Known rows, with every step that occurs
bele-segu: [-0.866  0.716  0.714  1.322 -0.290  0.261 -0.321 -2.003  0.196  0.611
 -1.568  0.530 -1.122  0.728  0.086  0.763 -0.492 -0.156 -1.106 -2.058
 -0.134  1.518  0.379 -0.361  0.205 -2.879]
segu-tipok-tuvev-foru: [ 2.304  0.037  2.655  1.289 -1.398  0.819  2.862 -0.448  0.980 -2.173
 -1.807  0.226 -2.061  0.475 -0.501  2.675 -4.183 -0.776 -0.490 -2.013
 -0.307  0.851 -1.123 -0.874 -1.817  3.165]
bedu-voda: [-0.538 -0.575  0.328 -1.496  0.441  0.227  0.908  2.660  0.977 -0.185
 -0.686  0.341  0.656  2.212  0.455 -0.114  1.013  0.356  0.114 -1.020
  2.455  0.308  0.928  0.256 -0.312 -0.474]
bele-segu-tipok-gudi-bedu: [ 1.446  0.101  1.854  2.064  1.114  1.062 -0.246 -1.876  0.983  2.158
 -2.639 -0.004 -3.574  1.991 -1.209 -0.125 -1.114 -1.306 -0.817 -3.217
 -0.761  3.339  1.008 -0.651 -2.449 -0.629]
bele-segu-tipok-tuvev-foru-voda: [ 2.588 -0.428  2.270  1.671 -2.151  1.147  2.518 -0.392  1.596 -1.205
 -3.618  0.684 -3.677  0.862 -0.962  5.030 -5.245  0.025 -2.495 -4.700
  0.602  2.546  0.305 -0.750 -2.098 -1.002]
pimor-bedu-gudi-tipok-segu: [ 1.035  0.780  0.478  1.754  0.657  1.658  1.282 -0.557 -1.646  0.790
 -2.173  2.895 -0.762  2.455  0.557  0.002 -1.474 -0.879  1.018 -4.006
  0.447  1.121  2.643 -2.477 -0.420  0.859]
voda-bedu-gudi-tipok: [-0.167  0.671 -0.972  2.178  1.500  0.831 -0.956  0.306  1.910 -0.095
 -1.549  1.595 -0.883  1.484 -1.077 -0.776 -0.109 -1.206  0.386 -0.847
  0.590  1.112  0.813 -0.695 -1.533 -1.369]
bele-segu-tipok-tuvev: [ 1.952  0.113  1.854  1.432 -1.776  0.819 -0.063 -2.267  0.251  0.712
 -2.528  1.011 -2.278  0.380 -0.462  2.470 -3.909 -0.474 -1.572 -4.502
  0.091  3.855  0.714 -0.560 -0.536  0.035]
bele-segu-tipok-gudi-bedu-voda: [ 0.962 -0.475  2.210  0.752  1.453  1.322  0.731  0.841  1.895  1.935
 -3.372  0.563 -3.043  4.147 -0.694 -0.188 -0.154 -0.843 -0.403 -4.172
  1.664  3.710  1.842 -0.300 -2.817 -1.158]
pimor-foru-voda-tipok-segu: [ 0.943 -0.256  1.580  0.675 -0.071  2.694 -0.920  2.055 -0.728 -0.698
 -2.045  0.330 -1.269  0.274  0.399  2.193 -1.246  0.943  1.442 -2.038
  1.282 -2.218  2.666  1.554 -0.663  1.175]
bedu-voda-tipok: [-0.553 -0.737 -0.719 -1.032  1.319  2.110 -1.249  4.551  2.653 -0.531
 -0.599  1.843  0.536  1.250  0.424  0.884  0.140  0.001  0.428 -0.833
  2.059 -0.985  1.239  1.824 -0.211 -0.850]
gudi-bedu-voda-tipok-segu: [-1.000 -0.631  0.996  0.977  1.648  1.686 -1.678  4.730  1.551  1.058
 -2.089  1.354  0.320  0.921  0.741 -0.001  0.504 -0.716  0.222 -1.029
  0.972 -0.701  2.327  1.464 -0.793  0.356]
foru-voda-bedu: [-0.085 -1.075 -1.403  0.711  0.079 -0.650 -1.691  2.144  1.457  0.463
 -0.275 -0.021 -0.314 -1.203 -0.949  0.781 -1.483  0.451 -0.965  0.736
  0.116  0.696  1.263  0.951 -0.980 -1.559]
tuvev-tipok: [ 0.194 -0.723  1.254  1.279 -0.566  0.626  0.262 -1.225  0.362 -2.209
 -0.264  1.174 -0.550 -0.690 -0.017 -0.026 -1.427 -0.086  0.404 -1.335
 -1.112 -0.733 -1.063  0.642 -1.179  0.407]
foru-voda-bedu-gudi-tipok: [ 1.308 -0.613 -2.129  1.457  1.039  0.695 -0.886  2.468  2.427  0.396
 -1.733  1.607 -1.311  1.325 -1.676  0.744 -0.622 -0.359 -0.455 -1.476
  1.532  1.446  1.988 -0.193 -2.119 -2.513]
foru-voda-tipok-tuvev: [ 1.942 -1.159 -0.807 -1.293 -1.119  1.692 -2.176  4.136  0.845  0.102
 -1.125  1.837 -0.159 -2.001  0.099  3.663 -3.423  0.291 -1.641 -1.740
  0.718  0.010  2.321  1.619  0.394 -0.044]
voda-tipok-tuvev: [ 0.543  0.029  0.252 -0.394 -0.737  1.705 -2.119  1.769  0.484 -0.143
 -0.883  1.995  0.332 -1.764  0.483  2.004 -2.899 -0.540 -0.738 -1.245
 -0.126 -0.268  1.466  1.036  0.780  1.149]
pimor-foru-ligog: [ 0.067  0.192  1.551 -1.088  0.211  1.728 -0.923 -0.915 -2.232 -0.531
 -1.380 -1.027 -0.969  0.348  0.975 -0.906 -1.943  0.735  1.880  2.503
 -0.673 -3.136  0.335 -0.475 -1.519  2.919]
foru-voda-tipok: [ 1.276 -1.390 -2.137 -0.466  0.468  2.018 -1.960  4.008  2.165  0.033
 -0.251  1.322 -0.532 -1.147 -0.534  2.518 -1.320  0.449 -0.586 -0.518
  0.760 -0.917  1.163  2.025 -0.224 -1.680]
voda-bedu-gudi: [-1.457  1.450 -0.683  0.934  0.848  0.206 -1.232 -0.541  0.552  1.036
 -1.605  1.332 -0.652  1.982 -0.202 -0.878  1.363 -0.815  0.127  0.600
  0.251 -0.121  1.227  0.261 -0.249 -2.692]
pimor-foru-voda-bedu-gudi-tipok-segu: [ 0.782  0.492  1.508  2.458  0.363  1.356  0.131  0.704 -0.427 -0.498
 -3.584  0.564 -2.066  2.720 -0.702  0.412 -0.552  0.007  1.429 -3.043
  1.829  0.074  3.252 -0.658 -2.532  0.061]
tuvev-foru-voda-tipok-gudi-bedu: [ 0.690 -0.404  0.635  0.553  1.635  2.380  0.225  4.411  2.670 -0.752
 -1.839  0.238 -2.422  0.074 -0.737  2.065 -1.440 -0.820 -1.032 -0.070
 -0.036 -1.950  0.999  0.867 -2.719 -0.352]
gudi-bedu-voda: [-1.094 -1.082  0.884 -1.062  0.452 -0.112 -0.132  3.201  1.297  0.631
 -1.604  0.011  0.801  1.125  0.034 -0.786  0.070 -0.241 -0.103  0.367
  1.250  0.226  0.757  0.177 -1.824 -0.568]
bedu-gudi-tipok-tuvev-foru: [ 1.167  1.355  2.075  1.044 -0.750  1.391  3.118  0.325  0.568 -2.311
 -2.992  1.669 -1.509  2.236 -0.084  2.138 -2.073 -1.261 -0.774 -3.085
  1.323  0.167  0.413 -2.186 -1.712  0.838]

Rows
[ 1.696 -0.368 -0.852  0.601 -0.575  0.328 -1.152  2.888  1.056  0.345
 -2.593  2.010 -0.913  0.352 -1.048  1.815 -2.711 -0.390 -1.479 -2.842
  1.519  2.420  3.113 -0.576 -1.503 -1.065] => foru-voda-bedu-gudi-tipok-tuvev
[ 2.135  0.239  0.836  1.417 -1.123  0.981  1.746  0.982  2.006 -0.913
 -3.558  1.571 -3.112  2.204 -1.128  3.405 -3.438 -0.761 -1.236 -2.198
  0.925  1.003  1.180 -0.150 -2.422 -0.750] => segu-tipok-tuvev-foru-voda-bedu-gudi
[-1.097 -1.117 -0.121 -0.529  1.272  1.778 -2.134  5.054  3.033  0.298
 -1.586  1.443  0.733 -0.051  0.006  0.162 -0.898 -0.748  0.090  0.357
  1.187 -0.814  1.024  1.742 -1.662 -0.957] => gudi-bedu-voda-tipok
[ 1.431 -0.214  0.949  2.755  0.862  0.438  0.495  0.542 -0.033 -0.182
 -0.423  0.126 -0.717  0.372 -0.183 -0.180 -0.173 -0.386  0.328 -2.881
  0.057  1.475  1.105 -1.232 -0.690  2.552] => gudi-tipok-segu
[ 0.255 -0.362  2.569  1.342  0.601  0.771 -0.142 -0.558 -0.234 -0.523
 -1.424  0.864 -1.530 -0.203 -0.239 -1.449 -0.738 -0.903  0.077 -1.194
 -1.843 -0.205  0.297  0.209 -2.642  1.302] => tuvev-tipok-gudi-bedu
[-0.639 -0.991 -0.773 -1.373  0.947  2.860 -1.281  3.627  1.397 -0.415
 -0.793  3.278  1.222  0.618  0.735  1.209 -3.410 -0.063  1.228 -1.248
  1.286 -0.918  1.632  0.899 -0.260 -0.487] => pimor-bedu-voda-tipok
[ 1.141  0.515 -0.704  0.688  1.034  1.275  0.935  0.445  1.029 -0.224
 -1.329  1.428 -0.977  2.311 -0.573 -0.058  0.906 -0.766  0.350 -2.309
  1.424  0.775  0.783 -1.214 -1.105 -1.002] => bedu-gudi-tipok
[ 0.020  1.100  0.192  3.722  1.697  0.720 -0.558  0.047  0.547  0.775
 -1.985  1.431 -1.197  2.335 -0.302 -1.119  1.295 -1.335  0.431 -2.288
  0.341  1.537  2.307 -1.040 -0.932  0.040] => voda-bedu-gudi-tipok-segu
[-0.122  1.253  0.906  0.338 -1.372  0.279  1.233  1.529  0.630 -0.838
 -3.436  1.451 -1.615  1.598 -0.089  2.863 -1.970 -0.489 -1.919 -1.047
  1.175 -0.304  1.937 -0.411 -1.060 -2.092] => tipok-tuvev-foru-voda-bedu-gudi
[ 0.463  0.457  0.851  0.059  0.278  3.050 -1.410  2.417  0.487 -1.297
 -1.652  1.402 -1.140 -1.253  1.405  2.264 -4.151 -0.614 -0.792  1.884
 -1.465 -3.287  0.102  0.090 -0.774  2.830] => voda-tipok-tuvev-foru-ligog
[ 1.095  0.980  0.387  2.326  1.207  1.174  1.335  0.223 -0.628  0.563
 -1.971  1.472 -1.491  3.122  0.068 -0.389  2.051 -0.784  0.473 -3.714
  1.087  0.977  2.191 -1.431 -0.275  0.249] => bedu-gudi-tipok-segu
[ 2.448  0.215  1.000  0.035 -1.139  1.372  3.259  2.599  0.966 -2.134
 -3.218  1.364 -2.022  1.819 -0.559  3.581 -2.645 -0.515 -1.632 -3.791
  2.355  0.449  1.464 -1.745 -2.088 -0.509] => bedu-gudi-tipok-tuvev-foru-voda
[ 0.240 -0.056  0.013 -1.110  2.556  2.846 -0.618  4.383  1.779  0.345
 -0.545  1.685 -0.492  3.038  0.644  0.176  2.008 -0.175  0.462 -2.435
  2.697 -0.677  2.595  1.378  0.082  0.169] => bedu-voda-tipok-gudi
[ 1.245 -0.908  1.229  1.997 -1.012  0.009  0.635  2.663  2.518 -2.576
 -1.838  0.127 -1.041 -1.769 -1.226  3.012 -5.737 -0.459 -1.840 -1.434
  0.165  1.664  0.656 -0.977 -2.955  1.524] => gudi-tipok-tuvev-foru-voda-bedu
[ 1.879 -1.286  1.482 -0.383  1.756  1.138  1.244  2.905  1.709  1.129
 -1.744 -0.074 -1.809  3.317 -0.852 -0.931  0.403 -0.611  0.558 -2.319
  1.758  2.110  1.328  0.030 -3.026  1.680] => segu-tipok-gudi-bedu-voda
[ 0.577  0.123 -0.676  2.484  0.961  0.968  1.564  2.324  3.259 -2.061
 -2.399  1.013 -2.277  1.904 -1.520  1.745 -1.417 -0.803 -0.626 -1.114
  1.461  0.048  0.517 -0.972 -3.158 -2.377] => tuvev-foru-voda-bedu-gudi-tipok
[ 2.871 -0.769  1.229  0.166 -1.559  0.554  0.408 -0.455  0.216  0.075
 -1.200  0.445 -1.111 -0.159 -0.483  1.598 -3.418 -0.420 -0.370 -2.542
 -0.163  2.355  0.374 -0.152 -0.651  2.728] => segu-tipok-tuvev
[ 0.633  0.773  0.351  1.570 -0.246  0.471 -1.299  0.559  0.663  0.089
 -2.397  2.055 -0.423  0.808 -0.639  0.344 -2.210 -1.377 -0.605 -2.054
  0.679  2.077  2.192 -1.168 -1.033  0.025] => voda-bedu-gudi-tipok-tuvev
[-0.443 -0.986  1.115 -1.414 -0.372  1.602 -2.337  5.092  1.662  0.447
 -2.450  1.856  1.275 -0.746  0.485  1.332 -2.842 -0.765 -0.834 -0.940
  1.205  0.109  2.048  1.269 -1.086  0.510] => gudi-bedu-voda-tipok-tuvev
[-0.276  1.170 -0.602 -0.989 -0.122  1.183  0.676 -1.220 -1.698  0.907
 -1.693  2.827 -0.113  2.128  0.625  0.122 -1.540 -0.521  0.590 -1.233
  0.301 -0.502  1.556 -1.211  0.216 -1.785] => pimor-bedu-gudi
[ 0.881  0.002  2.072  0.879  0.676  1.191  0.856 -1.288 -0.549 -1.400
 -0.288  1.120 -1.708  0.986  0.275 -0.715  0.495 -0.168  0.416 -2.685
 -0.737 -0.184  0.483  0.356 -1.122  1.261] => tuvev-tipok-gudi
[-0.416 -0.372  1.562 -1.271  1.578  0.375  0.498  3.264  0.312  1.358
 -1.592 -0.058 -0.326  2.727  0.268 -1.518  1.815 -0.345 -0.150 -0.942
  1.844  0.811  2.164 -0.094 -1.543  0.351] => tipok-gudi-bedu-voda
[-1.096 -0.177  2.658 -0.246 -0.436  1.988  0.185  4.961  2.689 -1.871
 -3.242  1.401  0.339 -0.058  0.565  2.370 -3.728 -1.294 -1.028 -0.386
  1.008 -1.419  0.528  0.733 -2.148  0.809] => gudi-bedu-voda-tipok-tuvev-foru
[ 1.373  0.016  0.131  0.273  1.659  2.955  1.117  3.779  2.011 -1.536
 -0.791  0.573 -2.580  1.277 -0.270  2.800 -0.318 -0.124 -0.586 -1.504
  1.006 -2.088  1.188  0.923 -1.315 -0.315] => tuvev-foru-voda-tipok-gudi
[ 0.337  1.230  0.628  1.851  0.821  1.754 -0.441  0.984  0.786 -1.059
 -3.095  1.505 -2.049  1.228  0.224  0.536 -3.575 -1.552 -0.681  0.939
 -0.906 -0.813  0.706 -2.122 -2.432  1.839] => voda-bedu-gudi-tipok-tuvev-foru-ligog
[ 3.532 -1.360  1.615  0.371 -1.832  0.867  3.019  1.645  1.351 -1.912
 -2.140  0.119 -2.552  0.136 -0.930  4.281 -4.731  0.110 -1.420 -2.590
  0.711  1.102 -0.050 -0.353 -2.337  1.911] => segu-tipok-tuvev-foru-voda
[-0.121 -0.117  1.026 -1.396  0.692  3.281 -0.585  5.075  1.211 -1.520
 -2.347  1.750 -0.738  0.793  1.846  2.355 -3.111 -0.287 -0.624  0.836
  0.871 -3.101  0.871  0.422 -0.860  2.589] => bedu-voda-tipok-tuvev-foru-ligog
[-0.534  0.293  2.029 -0.613 -0.387  2.428  0.969  4.264  2.358 -2.737
 -2.162  2.084  0.028  1.134  0.980  3.129 -2.575 -0.668 -0.789 -1.811
  1.975 -1.432  0.731  0.713 -0.730  0.917] => bedu-voda-tipok-tuvev-foru
[ 1.315 -0.217  1.764 -0.623 -2.032  0.024  2.410  2.135 -0.033 -1.772
 -1.772 -0.088 -0.855 -0.540  0.111  3.708 -3.310  0.483 -2.140 -1.477
  0.823 -0.370  0.734 -0.454 -0.990  0.614] => tipok-tuvev-foru-voda
[ 0.909  1.258  1.945  0.502 -1.302  1.756  3.226 -0.409 -0.490 -2.315
 -3.234  3.119 -0.876  1.417  0.327  2.454 -5.750 -1.409 -0.246 -3.319
  0.545  0.386  0.897 -3.173 -1.703  1.395] => pimor-bedu-gudi-tipok-tuvev-foru
[ 0.900 -0.570  1.712 -0.975  0.847  2.882 -1.528  2.831  0.230  0.071
 -2.431 -0.064 -1.800 -0.039 -0.654  0.975 -1.963  0.022  0.932 -0.451
  0.797 -1.980  2.653  1.347 -2.827  0.654] => pimor-foru-voda-tipok-gudi-bedu
